Known rows, with every way that one mark hangs from another
roro{mibe}:   5  14  -5 -12  24  -4   5  -2  22   4   7  -6  13  -4  13 -14 -33 -13 -17
vifa{mibe{roro{temi} vekid}}:  -7  -1   6  15 -18   8  10  -4 -39   7  -6   7  -1   0   7  -8  18  -6 -10
vifa{mibe{roro}}:  -5  12   5   9   5  -1   5  -3 -10   2  -5  11  16 -13  10  -5 -15 -18 -12
vifa{mibe{vekid}}:  -3  12   8   5   2  -3  -2  -7  -4 -12  -5  11  14  -3   1   4  -4 -25 -20
lomon{mibe{vekid{relun roro{temi}}}}:   7 -22   6   8 -23   5   2  13 -22   4  19   8 -13   5 -22  -7  43  27  10
lomon{mibe{roro{temi} vekid{relun}}}:  -5  -7   4   6 -41  13   4  14 -17  15  24   5  -6 -14 -13  -4  43  24   0
relun{vekid{mibe{lomon roro}}}:  -1  31  -6 -10   7  -9 -17 -20  12   9  -8   5  11  -5  37  18 -17 -24  -4
vekid{relun roro{mibe temi}}:  11 -19  -4  -7  16   2  12  11  -1   0  13 -11  -9   9  -2 -26  -2  18  24
mibe{lomon roro}:  -6  16  -4   0  -1  -5   5   0   4  25  -4  10   6 -18  14  13 -15  -4 -17
vifa{mibe{lomon roro{temi} vekid{relun}}}:  -9  -7   6  11 -29   5   2   4 -11   0  -8  -3  -8  -6  -3  20  24   2   2
relun{vekid{mibe roro}}:  10  17  -6 -10  29 -12 -17 -20  -4  -8   2  10   8  11  24 -10 -12 -19  17
vekid{mibe{lomon} relun roro{temi}}:   8 -18  -9   4  11 -10 -11   6  13   3  -1 -19 -17  17  -2   7   7  13  26
mibe{lomon vekid{relun roro{temi}}}:   1 -17  -2   2 -13  -1   7   9 -11   6   2   3 -20   4 -10   9  26  21  17
mibe{lomon roro{temi vekid{relun}}}:  -7 -12  -5   0  -9  13   5  11  -1   3   1  -6  -6  -2 -18  -8   1  24  13
mibe{lomon roro vekid{relun}}: -11  13   2 -12 -28   1   6   7   7  15   8   3  -3 -30   6  19  15  10  -3
vekid{relun roro}:   3  -3  -6  -7  16  -7   7  12   5   0  21   9   1 -11  -8 -15  -1  11  23
vifa{mibe{lomon}}:  -2   9  -1  13  20 -13 -11  -7  20  -8 -18   6  16   2  -3  24 -28 -31 -23
vekid{relun}:  -2   9 -15  -9  14  -7  -2  15  29   0  27   4  14 -18  -9 -11 -10  -3   8
vifa{mibe}:  -1  10  -2  10  23  -9  -5  -4   9 -11  -3  11  20  -1  -2  -2 -24 -27 -15

Rows
  9  -1 -10   5  21 -13 -18 -19  -7   1 -12   5  -7  28  20   8  -4 -13  16
relun{vekid{mibe{lomon} roro{temi}}}
 -9  10  11   1 -25   1   0  -1   3  -5  -8   1   1 -22   3  28  10  -5  -6
vifa{mibe{lomon roro vekid{relun}}}
  5 -11   0   5  -4   1  13   3 -40  14   6  13 -12  11   0 -18  20  14   7
mibe{vekid{roro{temi}}}
 10  14   3 -11  28 -12  -3 -21   5  -6 -15  13   5   9  25   9 -31 -16  -4
relun{vekid{roro{mibe{lomon}}}}
  1   5  -4 -17  17   5 -15   2  35 -25  13 -24   9   3 -15 -18 -15   4  14
roro{vekid{mibe relun}}
  2  -2  -1  -1  -6   2   5  -5   6  10 -11 -12  -8  11  11   9  -5  -3 -24
roro{mibe{lomon vekid} temi}
  5  -9   0  -5  20  14   8  -1   2  -9  -4 -14   4  22 -10 -35 -27   6  -8
roro{mibe temi vekid}
 -8  14  14   8 -19  -1   1 -12 -12   4 -22   9   5 -12  12  26   0 -16 -26
vifa{mibe{lomon roro vekid}}
  2  -5  -4 -13  -5   7   9  11  11  -1  18 -15  -5   1   0 -16  10   9   4
roro{mibe{vekid{relun}} temi}
  2   0  -2  -6   0   6  10  -1  -6   9   4  -8  -2   8  10 -17   0   0 -15
roro{mibe{vekid} temi}
 -4 -18   5   6 -19  21   1  15 -12  -1  18  -1  -1  -2 -31 -22  19  29   7
lomon{mibe{roro{temi vekid{relun}}}}
  0  -5  13   4  -6  -6  -3  -4  -1 -20 -14   3  -5  -3  -7  27  11  -1   5
vifa{mibe{lomon vekid{relun roro}}}
 -8 -16   6  12  -6  12  -1   3  -5 -18 -14  -9  -2   7 -23   1  -2   8  10
vifa{mibe{lomon roro{temi vekid{relun}}}}
  1   4   7  -3  -5  -6   5  -6 -12  10 -11  13  -8  -1   5  15   4   5 -11
mibe{lomon vekid{roro}}
  1 -13  -8  -1  11   3 -17   4  31 -14  -4 -30  -5  22 -20  -1  -7  10  13
roro{temi vekid{mibe{lomon} relun}}
